In the rows, zero is written as 128.
Known rows, with every step that occurs
l q k: [118 118 105 177  90 108 173  79 131 167 119  98 127 125 187 148 122 110
 162  97 136 131 136]
j t a d l q: [107 129 111 199 145 111 184  82 123 135 124  98  95 199 199 132 112 105
 130 109 126 133 123]
m q k v: [120  98  97 187  29  86 168 121 106 161 132  80 124 132 163 150 137  99
 160 110 122 113 112]
a t: [107 131 128 211 124 105 147  89 145 161 114 111 107 120 177 129 129 135
 151 135 128 137 101]
e a d: [123 128 134 223 113  90 153 100 121 196 103  91 117 107 173 120 130 101
 113 129  97 168 119]
k d l q: [111 161  81 154 143 103 171 152 159 184 131 117 109  96 159 152 112 117
 150 111 140 124 109]
d k q l: [122 127 114 245  80 136 171 124 123 137 145  74 115  61 145 137 138 110
 146 109 122  95 105]
j t a: [108  99 130 222 154 117 173  95 118 138 118  93 103 171 187  97 125  87
 149 127 121 140 119]
m q l d k v: [116 101 109 201  44 106 176 111 122 146 147  85 118  98 145 162 141  90
 157 120 123  99 105]
t a d l q k v: [127 113  86 171  71  77 184  85 137 167 128  87 108 131 176 140 115 109
 145  97 118 139 124]
l d: [123 118 131 153 147  96 150 110 153 183 107 107 114 109 172 135 132 102
 144 129 120 144 108]
a e: [114 108 111 176 156 126 145 106 121 174 103  99 105 119 167 122 131 119
 165 133 140 155 114]
l q m: [121 133 102 205 107 125 182  82 122 168 125  96 120 141 167 144 114  93
 163  86 134 137 137]
m q l d: [110 115 113 209  86 109 172  95 136 174 125  94 116 126 156 163 134  76
 152 117 122 124 117]
m q k: [116 115 113 195  63 110 156 105 111 176 125  83 125 131 179 149 132 106
 152 103 124 120 118]
l d k q: [128 128 120 178 133 108 160 129 142 154 137  88 113  79 173 144 135 114
 126 131 124 102  95]
e a t: [109 129 133 252 120  96 149  80 127 180 114 105 109  80 180 113 125 113
 136 141 118 154 107]
t j: [128 134 135 147 147 112 157  83 137 156 109 103 110 112 164 117 144  93
 155 127 117 136  78]
q l: [116 113 126 228  90 124 167 102 141 170 114  95 116  96 142 131 135  94
 169 104 119 144 123]
m q k d: [112 129 101 188  77 101 159 143 147 193 132  87 124 125 172 159 129  97
 151 118 133 122 117]
m q l d k: [111 116 122 208  74 128 166  97 127 159 140  87 119  97 158 161 136  96
 152 115 124 104 108]
j t a d l: [110 125 132 202 144 115 164 104 128 145 119  92  93 184 190 117 119 110
 132 114 118 141 115]
j t: [105 114 140 202 137 122 159 118 117 134 115 100 108 171 181 119 132 108
 150 122 127 131 115]
v k d l: [106 151 115 133  99 111 168 166 158 219 134  98 108 113 155 126 118 113
 159 110 143 129  90]

Rows
[127 100 129 189  64 109 168 111 153 150 136  90 116  63 138 145 142 101
 166 117 124 119 110] : q l d k v
[122 132 120 172  97 103 150 148 182 201 120  92 122  91 168 140 130 108
 161 117 135 145 122] : q k d
[123 138 122 230  77 122 167 118 140 151 136  70 113 106 155 154 140 119
 122 114 110 112 109] : a d k q l
[116 137  93 169 101  98 177 115 170 184 126 102 125 114 181 155 119 101
 159 110 144 133 134] : l q k d
[133 128 112 243 105 122 175  96 133 164 140  61 106 124 168 126 123  97
 122 109 109 130 116] : t a d k q m
[113 144  93 163 123 115 170 109 113 161 124 112 110 107 168 143 113 132
 152  89 132 119 110] : d l q
[101 157  94 131 101 107 188 145 154 210 139 104 111 126 165 138 110 108
 160 105 151 121  99] : v k d l q
[110 124 109 186  88 104 187 128 120 187 130  79 113 145 165 120 130  88
 142 117 127 118  96] : v k q
[123 149 119 155  91 111 144 162 178 200 126  95 113  69 162 145 122 126
 162  97 140 135 113] : q k d l
[122 145 131 206 107  97 145 114 117 196 110  93 107  86 168 126 123 120
 115 111 104 160 109] : e a d l
[126 101 117 182  74 106 157 136 105 133 138  88 122  83 148 119 141 135
 157 123 119 106  94] : d k v
[112 146  98 173  72 109 153 154 146 193 137  90 116 104 167 163 123 116
 152 102 138 114 109] : m q k d l
[117 141 143 216 136 100 152  52 139 170 113 107 103  78 181 111 135  97
 140 149 117 150  83] : e a t j
[123 126 107 225 110 102 180 116 161 166 124  87 106  90 148 155 136  71
 140 120 120 125 118] : k q l d
[108 121 112 219  57 116 195 113 132 186 134  73 112 126 148 129 133  72
 156 107 130 119 108] : v k q l
[126 136  96 145  51  82 171 110 137 164 126  95 113 134 171 167 122 134
 143  88 124 130 119] : a d l q k v
[116 158 103 159 139 107 149 178 165 193 124 110 106  78 149 138 121 125
 150 115 132 133  98] : k d l
[113 121 120 193  70 106 194 114 156 194 133  77 109 124 154 141 133  66
 151 114 132 122 107] : v k q l d
[124 128  99 177  99  99 175  70 141 181 121  89 107 131 189 140 111 112
 138  91 120 146 128] : t a d l q k
[123 116 145 195  92 132 158  99 157 162 130  92 116  65 152 144 137 106
 160 113 125 124 116] : q l d k
[127 118 143 155 133 118 144 113 142 163 126  98 117  82 174 134 134 127
 143 127 124 119  99] : l d k
